What can hang from each mark
j113: j280 j431
j741: j280 j431 j591
j532: j280 j431
j280: j113 j532 j741
j431: j113 j741
j591: j113 j532 j741

Each row was made from one small tree. The marks that hang from a mark follow it in brackets, in the order of their numbers. Every link used is in the known rows. Write each row's tree.
Known rows
j532[j280[j113 j741[j431 j591]]]: [-2.28  0.19  1.20  1.06  1.19  0.32  2.05 -0.27  2.03  0.68 -0.93  1.71
 -3.96  0.75  3.57  1.02 -0.45 -1.18  2.91 -2.41 -1.74  0.67 -0.76]
j280[j113[j431] j741]: [-1.96 -0.11  2.85 -1.40  1.63  3.09  0.12 -2.58  2.93  1.80 -0.53  0.79
 -3.76  1.45  1.59 -3.10  0.63 -1.96 -0.37 -0.07 -0.90  0.84 -4.15]
j532[j280[j113] j431]: [-1.87  0.29  1.55  0.95  2.62  0.43  1.30 -0.47  3.08  0.46 -0.87  2.02
 -3.18 -0.47  1.62 -0.23  0.75 -3.11  2.02 -0.01 -0.13  0.57  0.31]
j741[j431[j113] j591]: [-1.49 -0.91 -0.23  0.61  0.32 -0.86  1.50 -0.19  0.00  0.82 -0.23  2.43
 -2.79  0.95  4.28  1.22  1.20 -1.18  1.28 -1.91 -0.87  0.55 -0.75]
j280[j113 j532[j431]]: [-3.96  0.43  2.27 -0.78  1.56  0.31  0.72 -1.06  3.00  0.94 -1.45  0.72
 -4.16  0.61  2.28 -2.11  0.96 -3.75  1.73 -0.65  0.64 -1.05 -2.82]
j591[j532[j431] j741]: [-3.27  3.06  0.85 -1.49  2.70  0.28  0.95 -0.50  0.28 -0.26  0.21  1.10
 -3.22  0.05  1.79  0.20  2.10 -2.52  2.30 -1.68  0.88  2.25 -2.41]
j741[j591[j532[j280]]]: [-2.12  1.76 -0.04  0.66  1.37 -0.73  1.80  0.75 -0.46  0.85  0.19  1.24
 -4.68 -0.24  2.94  2.75  0.44 -0.81  3.10 -1.41 -1.44  2.50 -0.62]
j591[j113 j532[j280]]: [-1.87  2.52  0.26  0.19  0.79  0.53  0.44 -0.80 -0.03  0.04  2.43  1.30
 -4.45  0.64  1.51  1.60  1.38 -1.57  1.88 -0.26 -1.13  1.97  0.36]
j741[j280[j532] j431[j113]]: [-2.08 -0.76 -0.01 -0.09  0.22 -0.97 -0.14  0.06 -0.41  0.95  0.53  2.38
 -4.05  2.77  4.20  0.53  0.76 -3.27  0.48 -2.61 -1.50 -0.08 -1.90]
j113[j280[j532 j741[j591]] j431]: [-1.41 -0.48  1.76  0.29 -1.28  1.59 -0.72 -1.38  0.69  1.90 -1.16 -1.20
 -4.27  1.42  4.07 -2.29  1.36 -0.47  0.39 -0.14 -1.43  0.69 -5.04]
j431[j113]: [-1.21 -0.70  0.20 -0.96  0.74  0.97 -0.09 -1.01  1.16  1.84  1.45  1.84
 -3.06  0.43  2.32 -0.61  1.59 -2.31 -0.79 -0.04 -0.03  0.27 -1.79]
j280[j532]: [-3.57 -0.41  0.80 -1.30  0.12  0.27 -0.55 -0.86  0.78  1.97 -0.55  0.59
 -5.14  1.06  2.89 -0.82  0.89 -2.69  0.70 -0.68  0.33 -0.13 -3.46]
j532[j280[j113 j741[j591]] j431]: [-1.61  1.05  1.08  0.76  2.01  0.64  1.88 -0.08  2.77  0.59 -1.22  0.89
 -3.58 -0.27  2.49  0.27  0.26 -1.09  3.01 -0.59 -0.92  0.59 -1.29]
j741[j591]: [-2.50 -0.59  0.66 -0.19 -0.09 -0.64  0.94 -1.10  0.06  1.93 -0.69  0.49
 -4.31  0.44  3.57  1.35  1.21 -0.99  2.08 -0.13  0.12  1.03 -1.93]
j591[j113 j741[j280[j532]]]: [-3.69  1.49  1.03 -2.08 -1.26  0.31 -1.55 -1.47 -1.05  1.80  2.90  0.09
 -5.68  3.01  3.34  1.12  2.28 -2.28  1.97 -1.28 -0.06  0.68 -2.45]
j280[j532 j741[j591]]: [-3.37  0.52  0.18 -1.37 -0.52  0.35  0.12 -0.53  0.50  2.05 -0.95 -0.47
 -5.54  1.40  3.80 -0.32  0.41 -0.66  1.71 -1.13 -0.55 -0.15 -5.02]
j280[j532 j741[j431[j113]]]: [-2.38  0.18 -0.51 -1.34  0.66  0.97 -0.18 -0.20  1.29  0.83  0.00  1.89
 -3.74  2.03  3.42 -1.85  0.52 -2.21 -0.80 -2.60 -1.12 -0.69 -4.03]
j591[j741]: [-3.26  0.43  1.08 -1.96  0.64  0.96 -0.46 -1.41  0.46  1.95  1.09  1.17
 -3.86  0.49  2.70  0.13  1.85 -2.20  0.91 -0.85  1.09  1.48 -2.51]
j431[j741[j280]]: [-0.99 -0.97 -1.39  0.38  1.56 -0.38 -1.15 -1.35  0.30  1.89  0.11  1.75
 -4.58  1.67  2.35  1.96  1.51 -3.74  1.00  0.59 -0.06  0.57 -0.93]
j741[j280 j431[j113] j591]: [-0.94 -0.95 -0.10  1.12 -0.03 -1.73  1.43  0.00 -1.20  0.76  0.50  2.15
 -3.44  2.17  4.73  2.78  1.20 -1.54  1.96 -2.10 -1.73  0.91 -0.18]
j431[j113[j280]]: [ 0.03 -1.15  1.12  0.71 -0.59  1.34 -0.68 -1.86  1.65  1.78  2.27  0.60
 -1.85 -0.36  2.92 -1.24  2.56 -2.62 -1.26  1.10  0.19 -0.02 -1.24]
j431[j113 j741[j280]]: [ 0.24 -0.92 -2.22  0.01  1.68  0.28 -1.20 -0.90  0.54  1.95  1.83  2.37
 -3.45  1.52  2.34  1.37  1.71 -3.66 -0.37  0.38 -0.65  0.11 -0.88]
j741[j280 j591[j113 j532[j431]]]: [-1.76  3.00  0.73  0.98  0.32 -1.78  1.70 -0.87 -1.60 -0.82  0.87 -0.08
 -4.56  2.03  2.89  3.16  2.19 -1.10  4.49 -0.34 -1.13  1.83 -0.26]
j532[j280[j741[j591]] j431[j113]]: [ 0.13  0.88 -1.40  0.59  1.88  0.38  1.06  0.96  1.21  0.37 -0.01  2.05
 -2.67 -0.28  2.89  0.66  0.88 -0.21  1.17 -0.62 -1.52  1.07 -1.31]
j431[j741]: [-1.43 -0.93 -1.40 -0.11  1.95  0.34 -0.83 -1.57  1.45  1.90 -0.56  1.72
 -3.83  0.54  1.79  0.51  1.56 -3.46  0.33  0.73  0.85  0.29 -1.49]
j280[j113[j431[j741[j591]]]]: [-1.31 -1.08  0.69  0.54  2.11  1.24  0.68 -1.79  2.08  2.30 -1.50  1.35
 -3.86  1.08  2.32 -0.11  1.08 -2.50  1.49  0.19 -0.76  0.64 -1.71]

Write each row's tree
[-2.95  0.16 -0.13 -0.01  2.89  0.55  0.01 -1.04  3.50  1.19 -1.88  1.29
 -4.00  0.65  1.47 -1.48  1.11 -4.93  1.44 -0.21  0.70 -1.61 -2.31] | j280[j113 j532[j431[j741]]]
[-2.50  3.31 -0.01 -0.50  3.30  0.25  0.99  0.70  0.41 -0.38  0.46  2.10
 -3.40 -0.35  1.75  1.24  1.53 -2.14  2.65 -1.93  0.04  2.94 -0.78] | j591[j532[j280 j431] j741]
[-1.25 -0.15 -0.39 -0.11  0.31  0.18  1.19 -0.36  0.53  0.68 -0.05  1.74
 -2.91  1.29  3.95  0.34  0.86 -0.51  0.66 -2.13 -1.34  0.33 -2.52] | j280[j741[j431[j113] j591]]
[-2.80 -0.82  2.46  0.69  0.85 -0.62  1.29 -1.77  1.37  0.79 -0.12  1.54
 -4.07  2.20  3.48  0.93  0.69 -3.77  2.32 -1.63 -0.77  0.28 -0.46] | j741[j280[j113] j431]
[-1.86  0.29 -1.61  0.44 -0.77 -1.15 -1.06 -0.90 -0.98  1.87  0.80  0.15
 -6.05  2.82  3.55  2.88  1.77 -2.29  2.86 -0.05 -0.99 -0.40 -1.23] | j431[j741[j280[j532] j591[j113]]]
[-1.43  2.22  1.73  0.89 -0.90  1.08  0.31 -2.84  0.68 -1.24  1.78 -0.61
 -2.98  1.54  2.75 -0.71  2.31 -1.88  0.96 -0.53 -0.84  0.80 -1.61] | j591[j113[j280[j741[j431]]] j532]
[-2.20  0.02  1.27  0.25 -1.86  0.75 -0.43 -1.22  0.94  1.99 -0.23 -1.77
 -4.55  0.65  4.36 -1.12  1.26 -0.94  1.07 -0.08 -0.50 -0.36 -4.43] | j113[j280[j532 j741[j591]]]
[-1.00 -0.08  0.58 -0.65 -0.98  2.31 -1.46 -1.28  2.01  1.95  1.98 -0.46
 -3.19  0.64  3.20 -2.88  1.74 -2.26 -1.82 -0.05 -0.68 -1.16 -4.47] | j431[j113[j280[j532 j741]]]
[-1.75  1.22 -0.70 -1.02  0.78  0.43  0.68  0.59  1.04  0.85 -0.87  0.66
 -3.74  0.96  3.35 -1.11  1.14 -0.73  0.81 -1.33 -0.94 -0.58 -4.40] | j280[j532[j431[j113]] j741[j591]]
[ 1.22 -0.78 -1.54  2.57  1.14 -0.01  0.11 -0.71  1.61  0.72 -0.12  1.03
 -1.28 -0.68  3.00  0.46  2.87 -2.69  0.56  1.33  0.19 -0.44 -0.21] | j532[j431[j113[j280] j741[j591]]]
[-1.74  1.46  1.27  1.51 -0.27 -0.16  1.76 -1.24  0.11 -0.35 -0.40 -0.65
 -3.16  0.61  4.10  0.56  1.40 -1.00  2.35 -1.69 -1.12  1.31 -2.46] | j113[j280[j741[j431 j591[j532]]]]
[-2.98  0.41  0.03 -1.42  0.28 -0.40 -0.67  0.27 -0.71  1.26  1.84  2.35
 -4.01  2.64  4.47  0.74  1.46 -3.08  0.88 -3.87 -0.96  0.50 -2.39] | j591[j741[j280[j532] j431[j113]]]
[-0.22 -1.20 -1.44  0.81  0.27  1.27 -2.00 -1.04  2.02  2.25  1.49  0.92
 -2.80  0.28  2.71 -1.47  2.20 -4.20 -1.51  0.55 -0.04 -1.48 -2.26] | j431[j113[j280[j532]] j741]
[-1.35  3.20 -0.71 -0.76  3.38  0.86  0.85  1.29  0.60 -0.18  2.14  2.92
 -2.30 -0.48  1.64  0.76  1.69 -2.21  1.17 -2.22 -0.66  2.54 -0.68] | j591[j532[j280 j431[j113]] j741]
[-0.30 -1.44  1.02  1.65 -0.31  0.39  0.05 -1.53  1.35  0.45  1.04  1.55
 -1.30  0.44  3.70 -0.91  2.27 -2.92 -0.80 -0.48 -0.27 -0.03 -0.32] | j741[j431[j113[j280]]]
[ 0.07 -0.28 -2.39  0.18  3.20  0.52 -0.29 -0.63  2.00  0.73 -0.40  2.91
 -2.00  0.09  1.29 -0.32  2.21 -3.65 -0.52  0.86  0.47 -0.32 -0.82] | j532[j431[j113 j741]]
[-3.78  3.10  1.09 -1.19  0.70  0.22  0.63 -1.70 -0.55 -0.72  2.07  1.39
 -3.74  1.88  2.48  1.16  2.35 -2.02  2.37 -2.60 -0.10  2.12 -0.99] | j591[j113 j532 j741[j431]]
[ 0.28 -0.34  0.68  0.57 -1.23  1.54 -0.03 -1.43  1.27  1.92  1.86 -0.49
 -2.52 -0.01  3.81 -0.64  1.94 -0.60 -0.39  0.53 -0.79  0.09 -2.81] | j431[j113[j280[j741[j591]]]]
[-2.40  0.04 -1.83 -0.01  2.47 -0.25 -0.74 -0.34  1.69  0.78 -2.48  1.56
 -4.04  0.86  1.93 -0.65  1.55 -4.04  1.11  0.15  0.78 -0.76 -2.60] | j280[j532[j431[j741]]]
[ 0.02  0.27 -0.04  2.10  1.33  0.77  0.24 -1.36  0.26  1.03 -0.71  0.16
 -3.09  0.34  2.73  0.41  2.19 -2.09  1.21  0.50 -1.18  1.98 -1.83] | j113[j280 j431[j741[j591[j532]]]]
[-1.78 -0.04  0.26 -0.89  0.81 -0.17 -0.08 -0.51 -0.58  1.04  2.18  2.80
 -3.11  2.11  3.95  1.52  1.91 -2.69  0.79 -2.88 -0.61  1.40 -0.96] | j591[j741[j280 j431[j113]]]
[ 0.92 -1.35 -1.42  2.00  0.01  0.60 -0.60 -1.16  1.25  2.08  1.31  0.78
 -2.22 -0.42  3.38  0.68  2.50 -2.51 -0.04  1.09 -0.22 -0.32 -0.70] | j431[j113[j280] j741[j591]]
[-0.93 -0.58 -2.32 -0.40  1.29  0.15 -1.64 -0.12  0.43  2.47  1.37  2.01
 -4.55  2.04  2.76  0.72  1.34 -3.99 -0.46 -0.62 -0.98 -0.74 -2.32] | j431[j113 j741[j280[j532]]]
[-3.19  0.27  0.66  0.84 -1.88 -2.17  0.56 -0.71 -1.80  0.25 -0.07  0.59
 -5.65  3.63  5.11  2.73  1.36 -1.47  3.60 -2.10 -1.51  0.22 -0.73] | j741[j280[j532] j431 j591[j113]]
[-1.69 -0.78  2.86  0.43  0.47  0.28  1.20 -1.61  0.45  2.11 -0.44  0.58
 -4.73  2.13  3.55  0.84  0.79 -1.59  2.60 -0.53 -1.75  1.60 -1.84] | j741[j280[j113[j431]] j591]
[-0.85  2.05 -0.10  0.58  1.72 -1.45  2.11  0.54 -0.99  0.02  0.93  1.22
 -3.43  1.04  3.21  2.43  1.48 -1.68  2.86 -1.28 -1.65  1.65 -1.13] | j741[j280 j591[j532[j431[j113]]]]
[-1.18  2.53  1.86  1.43  0.02  0.31  0.44 -2.38  0.90 -1.20  1.36 -0.71
 -2.41  0.37  1.83 -0.51  3.27 -2.56  1.71  1.34  0.26  0.98 -0.31] | j591[j113[j280] j532[j431]]
[-3.12  0.07  1.93  0.04  0.56  0.23  2.09 -1.55  2.10  0.89 -1.25  0.64
 -3.94  1.28  3.68 -0.01  0.22 -1.50  2.60 -1.99 -0.84 -0.05 -2.40] | j280[j113 j741[j431 j591]]
[-3.31  0.45  2.10 -0.13  1.33 -0.43  0.66 -0.84  1.89  0.98 -0.80  0.46
 -4.87  1.80  2.93 -0.53  0.85 -4.04  2.47 -0.88 -0.31 -0.73 -2.36] | j741[j280[j113 j532[j431]]]
[-1.19 -0.18 -0.87 -0.04  0.46  0.74 -2.23 -1.91 -0.46  1.40  0.43  1.25
 -5.49  3.80  2.35  0.30  1.87 -2.95  0.43  0.45 -1.44  0.53 -2.09] | j591[j113[j431[j741[j280[j532]]]]]
[-1.77  2.47 -0.11 -0.76  2.07  1.28  0.59 -0.09  0.89  0.60  0.89  1.05
 -4.56  0.24  1.59  0.38  0.12 -1.37  1.13 -1.02 -1.33  2.13 -2.37] | j591[j532[j280[j741]]]
[-1.13 -0.45  1.16  0.40 -0.15  1.15 -0.47 -1.39  0.91  0.69  2.22  1.52
 -1.19  0.39  3.88 -0.77  2.75 -2.81 -0.33 -1.52  0.34  0.66 -0.86] | j591[j741[j431[j113[j280]]]]
[-2.07  0.14  1.31 -0.06 -1.42 -0.39 -0.43 -1.18 -1.66  1.37  0.39  0.07
 -5.90  3.78  4.08  1.17  1.61 -0.53  2.24 -0.51 -1.99  1.32 -2.42] | j741[j280[j532] j591[j113[j431]]]
[-0.70  1.51  2.35  1.57 -1.12  0.94  0.61 -2.36 -0.63  0.15  1.45 -0.92
 -3.42  1.23  3.03  0.11  2.89 -0.39  1.78  0.82 -1.47  2.37 -1.31] | j741[j591[j113[j280 j431] j532]]
[-0.79  0.75  0.88  2.00 -0.18 -0.64  1.88 -0.39 -0.11 -0.11  1.22  0.74
 -1.93  0.21  4.22  0.91  1.97 -1.70  1.41 -1.84 -1.47  0.98 -0.62] | j741[j431[j113[j280]] j591[j532]]
[-3.74 -0.13  2.44 -0.83  0.16  0.12 -0.11 -1.31  1.59  2.35  0.60  0.30
 -5.70  2.04  3.02 -0.26  0.53 -3.85  1.78 -1.13 -0.55 -0.62 -2.77] | j741[j280[j113 j532]]
[-1.23 -0.70  1.49  1.24 -0.31  0.84 -0.13 -2.33  1.61  0.21 -0.61  0.04
 -2.70  0.91  3.52 -1.24  1.64 -2.23  0.02 -0.18 -0.04  0.36 -2.12] | j113[j280[j741[j431]]]
[-1.72 -0.81  3.07 -0.29  1.29  1.10  0.20 -2.21  1.38  1.89  0.07  1.13
 -4.35  2.31  2.47 -0.65  1.01 -2.88  0.88  0.01 -1.20  1.46 -1.98] | j741[j280[j113[j431]]]
[-2.36  3.14  0.48 -0.91 -0.43  0.77  0.93 -1.72 -0.30  0.28  1.79 -0.72
 -4.94  1.34  2.32  1.14  1.47  0.18  2.48 -0.53 -1.18  1.29 -2.78] | j280[j741[j591[j113 j532]]]
